Known rows, with every step that occurs:
h u: [-17  12 -52  37   8  -7 -40   4 -68   9 -13 -19 -23  36 -15  -6  -2   1
 -33 -53  16  69  35  23  51   3  60 -22  -1  -4 -12 -13   7   5  27 -31
   0]
n b t y h u: [ 32  -6 -92  38  20 -29 -97  -6 -35   1  18 -39 -38  74 -55 -19 -40  10
 -42 -39  48   7  31   7  14  31  47 -38  -7  -8  56 -19 -16  27   3  20
  -3]
n b t: [ 40  25 -62  18  27 -26 -31 -48 -58  -1 -16 -33 -44  14 -28 -16 -30 -29
 -58 -41  59  41  60 -20  48  -8  57 -60 -24  27   5  23  15   3   6  10
  16]
z u h y: [-13 -23 -76  34  -4  24 -55   4 -53   9  -1 -18   4  52 -36 -32  12 -16
  -8 -50  -2  34  41  57  26  48  59 -11 -28  27  20 -56  18  32  37 -27
 -20]
v n b t y h: [ 63  -5 -86  28  40 -10 -68 -47 -37  -1  -1 -28 -30  55 -52  13 -50 -13
 -51 -23  52   2  60 -22  19  22  38 -38 -25  10  53 -14  27  23  -5  29
  19]
t y z u n m: [ 56 -24 -25  -8  54   9 -48  -2 -34 -14  -5 -11  -5  57 -14  36 -28  38
 -26 -70  11  32  73  29  40  -3  80  31 -19 -50   0 -37   6  13  43 -23
 -11]
m n v t y h: [  34  -20 -116   10   16  -22  -72   -8    9    5  -19   -8  -37   28
  -47   49  -65  -18  -12  -74   26   -7   58   -7   43   59   56   -2
   -8   29   31  -39    3   33   12   38   -8]
z u t: [ -3  -8 -58  12  -6  -4  -8 -15 -63   9 -29 -11 -32  31 -20 -21  -4  16
 -35 -42  16  50  56  27  28  39  82 -25 -40  11 -33 -10  39  13  57 -15
  -4]
y h: [ 16 -10 -58  16  16  -6 -28   6 -40  -7  -7  -2 -14  39 -27   4  -1   7
 -31 -57  19  39  48  29  15   7  50 -21  13   4 -20 -24   9   3  35 -12
 -23]
b t y h u z: [  11  -17  -87   22   15  -35 -100    5  -33  -34   21   -7   -5   65
  -42  -35  -15   42  -23  -51   54   27   20   39   10   47   47   -4
  -18    0   30  -28  -10   52   30    1  -48]
y z: [ 10   0 -41   1  38  -6 -32 -10 -26 -11  -2  -3  -2  13 -11   3  10  22
 -47 -55  34  42  53  16  40  -8  70  -6 -11  -4 -22 -21  19  -7  43 -17
 -27]
t y z u h: [ 14 -31 -63  14  36  16 -71   8 -28 -10  29  -6  19  58 -33 -25   7  24
  -8 -74  28  -4  43  64   6  42  75  16 -26 -12  21 -61  13  21  54 -14
 -40]
t y: [ 29   3 -62  12  39  -5 -34 -22 -28 -14  16   4  -7  18 -19  11  -3   4
 -30 -71  26  45  40   3  25  -5  68  -8   4  -4 -15 -21  10   9  22 -28
   0]
b n v t y h: [ 50 -14 -83  24  16 -14 -74 -45  -4 -26 -33 -20 -22  46 -39  44 -54 -23
  -6 -48  39 -16  90 -27  42  39  41 -45  -5  24  52 -43  25  29   3  25
  15]
y h u: [-12  -9 -64  39   2  -8 -58  27 -53   6  -7 -17 -18  62 -29  -7  -6  19
 -26 -48  10  47  35  42  22  19  48 -19  12  -8  -1 -33  -2   9  36 -16
 -22]
v t b n u: [ 47  35 -80  40  24 -25 -46 -98 -46   1 -47 -46 -29   7  -1 -10  12 -56
 -27 -32  68  51  82 -27  46  13  91 -79 -13   9  -5  -7  35   4  24 -30
  66]
t b n u: [ 37  24 -59  34  40  -7 -31 -80 -59  10 -50 -45 -19  19  -5  -6  20 -40
 -34 -59  42  53  84 -12  45 -25  92 -66 -20  -6 -32  -4  42  -2  32 -40
  45]
t b: [ 20  18 -62  36  23 -22 -11 -48 -41  -1  -6 -30 -29   1   7 -14  -1 -27
 -43 -52  35  72  50   0  35 -18  75 -46  -8   6 -43  22  15  -7  33 -31
  27]
h u n m: [ 27  14 -24  20  12   1 -37   3 -81   4 -33 -35 -43  48 -12  37 -39   4
 -37 -56  -5  85  63   8  60 -21  54  -2  -2 -26 -25  -1  -4   1  26 -33
  12]
y t b n: [ 38  20 -69  26  11 -13 -21 -67 -57  -6 -39 -41 -36  10   5  19 -10 -12
 -49 -35  45  71  83 -32  31   1  48 -35 -30  13 -51  22  74  -1  14 -13
  36]
h y: [ -3  -1 -69  19  11   2 -39 -20 -23   1  -3  -6 -10  19 -19   3  13  -7
 -39 -42   6  62  42   1  47   6  60 -16  -8  25  -4 -29  18  15  21 -29
  -4]
y t b: [ 22  17 -83  26  11 -38 -12 -51 -42   8   3 -33 -48  -4   5 -10   5  -8
 -50 -35  44  82  51  -8  12   6  62 -22 -20  15 -66  22  40  -3  22 -21
  20]
t y h u n m: [ 48 -19 -49  17  20   1 -75  22 -42  -7   0 -25 -31  82 -33  45 -48  31
 -24 -61  -6  42  51  20  19   4  47  19  19 -45   4 -34 -23  18  26 -19
  -7]
z u: [  0  -2 -43  23  22  -4 -13  -6 -72   4 -23  -2  -8  36 -10 -14   3  -5
 -21 -62  12  55  51  43  43   7  71 -23 -17   0 -12 -21  29  11  37 -31
  -1]
h y t b n: [ 23   6 -93  31  -2  -7 -46 -69 -30  -2 -29 -41 -30  17  -1  19   0 -10
 -49 -15  32  69  73 -38  37  19  46 -27 -34  23 -23  -4  71  16   5 -16
  31]
h u n: [ -5  23 -56  24   9 -12 -36  -3 -65  -3 -25 -31 -49  43   9 -12 -14  -2
 -27 -45  27  73  57   7  56 -19  72 -12   3 -19 -18   2  -8   5  36 -35
  16]
u h y t b: [   7   -2 -116   39  -16  -12  -55  -40  -23   13   26  -48  -36   14
  -20  -29   14  -16  -34  -21   29   61   43    4   -1   48   50  -11
  -30   41  -32  -12   32   20   22  -17    1]
b t y h u n: [ 38   0 -84  23  12 -48 -74  -7 -27 -34   7 -18 -47  77 -27 -28 -25  24
 -30 -36  53  40  31  18  14  25  51  -8  14 -31  25 -13 -38  40  17 -11
  -1]
t y z u n v: [ 18 -20 -60   2  48 -22 -50 -14  -5 -11 -14 -18 -34  52  -6  -5 -26   8
  -5 -70  33   1  87  15  58  -9  97   7 -29 -26  22 -31   4  27  45  -4
  -8]
u n m: [ 56  12 -19  -2  27   5  -9 -18 -68  -9 -36 -21 -33  22  -8  47 -36  -4
 -42 -61   4  77  79  -5  53 -34  55  -6   1 -13 -48   6   8  -5  27 -28
  12]
v n b t: [ 40  25 -62  27  31  -9 -32 -65 -80  11 -34 -39 -44  21 -27   8 -44 -40
 -65 -17  52  43  71 -35  58  -2  46 -60 -43  31  26  18  47   3  -4  15
  37]
t y h: [ 34 -18 -70  13  32  -5 -50   2 -12 -17  21   5  -3  45 -36  11  -5  21
 -24 -64  20  21  37  23  -1  13  55  -6  16 -11  -3 -40   0  14  27 -11
 -24]
t y h u: [  5 -16 -78  33  17  -9 -78  21 -26  -2  23 -10  -9  68 -38   3 -12  29
 -20 -57  12  28  23  35   8  26  54  -2  17 -24  17 -48 -13  22  28 -16
 -21]
y t: [ 15  10 -68   5   8 -18 -13 -19 -54   1  -2  -6 -36   5 -14   3   9  15
 -45 -45  32  71  47  -1  19  14  47  -3 -14  19 -53  -5  45  -1  18 -17
  -9]
m n: [ 12   9 -66   0  25  10 -21   2 -58  12 -43   1 -16   9 -19  37 -27  -9
 -46 -84   9  60  48   9  60   3  60   7 -15  11 -40  -5  29   5  30 -10
 -12]
b t: [ 34  22 -49  11  17 -40 -17 -43 -55 -26 -20  -1 -24  10 -23 -24  -4 -12
 -52 -45  51  69  37   6  40   4  48 -42  -9  18 -19  10   8  14  11 -15
   3]
y z u n v: [  3 -13 -45   3  32 -23 -27 -11 -32   0 -40 -26 -43  43   0 -12 -21  -2
 -13 -61  29  17  99  21  72 -16  90  -9 -34 -12   4 -16  14  17  52  -3
 -11]
u h y: [ -5  -7 -79  25  -2  19 -56  -8 -34   0  10 -21  -1  29 -34 -13  12 -17
 -23 -46   8  45  43  22  24  29  51 -13 -12  37   1 -43  11  22  29 -23
 -22]

Rows:
[ 17 -12 -56  21   7  -2 -34 -54 -40  -4 -54 -42 -20  37   1  -5 -13  17
 -46 -29  40  29  91   8  40  31  91 -40 -65 -12 -19   2  70   7  67  -6
  13]
y z u t b n
[  0 -12 -69  21   5 -26 -26 -37 -25   9 -11 -35 -32  22   1 -37   0  24
 -44 -27  39  42  59  25  23  37 105 -26 -56  -8 -32   2  37   3  76 -10
  -2]
y z u t b
[ 35  23 -49  36  27  -2 -23 -67 -59 -11 -49 -37 -18  14   7  16 -16 -36
 -41 -53  37  58  83 -21  53 -25  63 -60 -19   3 -31  19  47  -5  22 -25
  39]
t b n
[ -7 -22 -74  12  10  21 -76   0  -7  -7  22 -18  10  30 -34 -13  20  11
 -31 -43  19  23  46  32  24  32  58   5 -23  24  13 -58  11  13  44 -14
 -49]
u h y z
[ -5 -16 -64   6  25   0 -60 -10   3  -7   8  -5   4  18 -20   3  22  24
 -46 -35  19  43  43   9  45   9  66   1 -16   9   7 -47  19  10  34 -22
 -34]
h y z
[ 48  -4 -58  -3  45 -43 -57 -36  -1 -40  22   9  -4  21 -29 -12  -1  29
 -53 -50  67  31  31   6  25  17  64  -7 -14 -11   9 -20   2  20  15  -8
 -22]
b t y z
[ 58  16 -75  27  46 -10 -51 -69 -51   1  -6 -31 -34  29 -32  13 -49 -31
 -58 -27  56  23  61 -43  44   6  47 -43 -38  17  43   7  37  18 -12  15
  39]
v n b t y
[ 28 -12 -79  -1  43   5 -60 -56  -9  16   3 -19 -16  28 -41   4  19  32
 -48 -27  40  18  63 -12  16  37 104   4 -50 -11  -4 -52  50  11  55 -15
  -3]
v n u t y z
[ 13   8 -47  12  20  -6  -6 -12 -70  -9 -37 -12 -33  43  10 -20  -5  -7
 -19 -56  24  60  71  29  50 -14  82 -14 -12 -15 -18  -2   9  11  44 -36
  16]
z u n
[ 12   9 -92 -12  12   3 -28 -23 -51  39 -50 -18 -39   7 -41  10   4   3
 -47 -68  16  54  55   2  39  35 103  -5 -44  15 -62 -21  36  10  60 -11
  -9]
m n u t
[ 51  10 -63  11  33 -41 -36 -46 -30 -34  10   8 -15  18 -28 -14  -9  -2
 -44 -54  56  52  28   0  25  12  54 -24  -4   3  -3  -4   3  26   0 -15
   5]
b t y
[   0    5  -83   -8   43   12  -51   -8  -63   24  -44  -10   -3    7
  -22    4   11    1  -25 -101   24   47   57   26   56    6   98   11
  -43   17  -41  -30   34   20   62  -21  -36]
m n u z
[ 32  18 -65  25  -5  -4 -14 -77 -48  -6 -53 -46 -43  11  -3  11 -26 -17
 -54 -32  37  56  88 -33  38   8  72 -59 -43  14 -49  30  59   1  43 -10
  37]
u t b n
[ -6 -12 -74   9   8  -8 -78  -1  -1  -2  23 -20 -22  42 -31  -4  -9  59
 -46 -37  32  28  35   7  18  47  85  13 -31 -19  -2 -35  11  16  55  -7
 -28]
h u t y z
[ 33 -21 -95   0  19 -14 -55 -22  -6  10  16 -13 -26  45 -54 -18  20  32
 -27 -50  30  15  41  13 -20  46  95 -14  -8  -7 -26 -55   7  20  57 -13
 -19]
n u t y h
[ 19   9 -63  32  31  26 -44 -38 -83  27 -20 -33  -9  32 -41 -16  22 -40
 -18 -49  23  41  65  25  25  18  71 -24 -28  20  -9 -43  42   8  39 -31
  10]
v n u h
[-15 -25 -97  26 -17  10 -56  -1 -54  15   9 -21 -17  50 -36 -30  20   5
 -16 -33   7  45  41  46   3  72  44   9 -39  35   2 -53  44  37  27 -16
 -25]
z u h y t
[ 25   9 -67  30  -5 -18 -17 -84 -34   5 -68 -62 -61   9 -11  18 -53 -43
 -38 -39  30  36 109 -49  63   1  71 -71 -57  34 -36  30  63   7  37  11
  37]
u t b n v
[-10  18 -59  28   4 -27 -39 -12 -53   7 -40 -46 -67  43  -4  -5 -37 -26
 -18 -55  20  53  77  -6  80 -27  71 -24 -11   0  -4   4  -7  16  28 -13
  15]
h u n v
[  25  -10 -100   -3   36  -22  -73  -24   21   -1  -16   -7  -24    5
  -34   50  -52   -7  -27  -72   41   -3   63  -20   68   43   75   14
  -31   18   32  -36   14   22   19   34  -14]
m n v t y z
[ 53  -4 -60  29   3   4 -47 -63 -48   7 -38 -51 -22  21 -20  68 -25  -7
 -56 -23   2  78  78 -40  42  17  28 -19 -38  15 -30  -8  77  13  -8 -11
  31]
h y t b n m
[ -6 -19 -53   0   5  -6 -25  -6 -36   4 -18  -9 -17  34 -19 -18   5  42
 -43 -34  28  32  58  36  28  43  89  -8 -51  -6 -22 -23  42   7  71  -7
 -31]
y z u t
[-13 -27 -89  23  -3 -18 -49 -38   6  13  -1 -39 -27  29  -7 -35  13  27
 -46  -7  23  41  52  19  25  54 101 -19 -59   3  -5 -21  35  24  67 -13
  -6]
h y z u t b
[ 33  33 -86  34   9 -59 -20 -81 -13 -11 -33 -56 -86  -5  21 -15 -43 -71
 -20 -29  64  52  95 -42  69  -6  88 -64 -14  27  -9  40  -9   6  21  -2
  64]
u n v t b
[ 20  16 -58  30  34  26 -30 -42 -75  29 -32 -40 -32  22 -16  32 -37 -38
 -55 -32  22  36  84 -30  60 -21  57 -43 -35  23  12   2  56 -12  15   2
  33]
v n b
[ 27  -9 -81  34  12 -45 -81  -2 -31 -22  18  -7 -21  69 -48 -23 -15  26
 -33 -41  42  35  10  32   8  43  41 -16   8 -15  31 -30 -18  39   7  -5
 -17]
b t y h u
[ 34 -24 -65  13  33 -20 -71 -12 -30 -28  25  -4   9  57 -42 -49  -1  20
 -21 -57  56   4  32  60   4  60  63  -2 -32  -5  35 -45   3  37  32  -3
 -37]
b t y z u h
[ 27  15 -53  39  23 -14 -20 -73 -47   2 -66 -53 -38  13  -5  24 -42 -61
 -27 -61  28  38 105 -35  76 -30  62 -71 -33  21 -16  21  51   5  14  -4
  38]
t b n v
[   5    6 -105   33   -3  -31  -38  -50  -14    9   12  -33  -42    2
   -2  -13   16   -5  -49  -16   29   81   41  -19   20   26   58  -14
  -24   28  -35   -1   39   14   15  -23   17]
h y t b
[ -1  -8 -54  29   9  17 -30   6 -83   7 -12 -13   0  48 -27 -33   4 -17
  -9 -69  11  36  51  66  20  33  63 -18 -21  14  -5 -31  21  14  45 -24
 -18]
z u h
[ 16   8 -51   4  42  21 -54 -45 -74  -8 -54 -22  10  24 -15  -1  22  -7
 -20 -78  39  39  91   6  53 -16  83 -32 -40  16 -20 -34  55  17  53 -31
 -13]
b n u z
[  0  -9 -97  17 -15   6 -57 -13 -36   8  20 -25 -21  24 -38 -10  17   4
 -32 -31  18  54  40  12   3  55  36   7 -25  45 -20 -40  35  23  18 -14
 -27]
u h y t
[ 40  -9 -67  -9  37  11 -65 -54  -6  -5 -22 -20  -7  36 -39  15  16  38
 -42 -51  46   5  79 -18  22  27 102 -11 -41 -17 -10 -53  50  13  56 -13
 -12]
b n u t y z
[ 59  -8 -85  17  32 -28 -68 -27 -17 -13  19 -24 -32  50 -53  -9 -38   0
 -45 -46  57   1  45  -8   8  18  48 -40  -7   8  35 -13  -5  20   5  24
  -6]
n b t y h
[ 43  -5 -68  10  35 -14 -77 -59  11 -30 -28 -17 -12  19 -24  45 -41 -11
 -20 -49  57 -11  97 -40  65  24  61 -31 -27  17  53 -41  37  20  10  22
  10]
b n v t y z
[   3   -7 -108   18   -3    3  -67  -25  -37   28   17  -31  -24   30
  -52  -34   55   -2  -22  -35   23   48   40   21   -3   56   64    1
  -25   37  -23  -66   31   26   28  -29  -19]
n u h y t
[  0  -3 -88  11  -3 -11 -39 -22 -25   5   6 -10 -29  15 -20   5  19  16
 -47 -25  18  71  39  -9  24  30  44   3 -20  31 -24 -31  44  17   9 -19
 -12]
h y t
[ 12 -17 -71   8   7  -3 -27 -20 -37  -1   0  -4 -23  42 -24 -14 -10  25
 -28 -53  17  32  45  20  13  46  86  -5 -35  -3 -13 -22  32  26  49 -15
  -2]
z u t y
[ 57   3  -3  10  28  32 -25 -29 -88  -9 -65 -16   3  30 -29  83 -41  -8
 -44 -70  -6  61  88 -11  60 -20  32 -30 -16   1 -27 -14  58  -4  11 -17
  12]
b n m
[  2   2 -65  26   1 -14 -54  21 -54  -4 -18 -30 -44  68  -8 -11 -15  17
 -21 -41  23  51  56  29  30  -1  60 -11  14 -26  -6 -16 -19  11  44 -20
  -7]
y h u n
[ 15   3 -96  39  -2 -24 -46 -76 -18  11 -46 -59 -51  14 -13  27 -25 -37
 -37 -24  25  48  95 -53  61  11  45 -40 -49  41  -8  -4  73  26  -2   5
  33]
h y t b n v
[ 40  27 -86  25  25 -33 -75 -37 -45  -7   1 -51 -67  59 -18 -22 -49 -12
 -43 -38  65  37  54 -27  46  -6  71 -29 -14 -15  37  14 -23  23   4   1
  34]
h u n b t y
[ 22  -5 -93  28  23   2 -86  10 -30   9  12 -52 -53  85 -22   4 -46  11
 -24 -48  32   6  66  -4  21  -5  72 -10   4 -29  38 -21 -25  11  31   3
  11]
t y h u n b
[ 31  14 -74  33  11 -29 -22 -73 -47   7 -53 -57 -57   6  -5  25 -36 -39
 -35 -44  42  48 105 -44  55  -5  49 -50 -44  31 -35  20  73   8   7   7
  34]
y t b n v
[ -5   1 -80  21  -7  -9 -57 -10 -29   6  14 -21 -36  42 -31  -4 -20  29
 -40 -41  21  49  31   0  20  41  74  -4 -19  -7 -15 -19  11  21  40 -15
  -3]
h u t y
[ 38  14 -81  18  22 -21 -48 -43 -12 -23  22   3 -17   7 -15   8  -9 -10
 -28 -44  51  40  39 -11  23  35  67 -23   8  15  13 -23   2  15  10 -15
  22]
v t y
[ 32   3 -83  19  19 -39 -40 -44 -15 -14 -20 -20 -55  38  -2  -8 -42 -32
   5 -49  46  17  82  -7  57  25  85 -23 -17   7  40 -17  -5  36  19  -2
  39]
z u n v t y
[  19   16 -107   11   11  -17  -26  -53  -40   44  -43  -46  -55   -1
  -22   -7   -3  -19  -50  -60   29   61   55   -9   33   30  114  -22
  -47   10  -73    7   33    5   63  -15   19]
m n u t b
[ 30   8 -82  21  21 -36 -47 -52   0 -14   4 -13 -38   5 -26  14 -34 -35
 -14 -53  44  20  60 -24  48  25  65 -37  -7  33  26 -22   4  23   2   9
  20]
n v t y
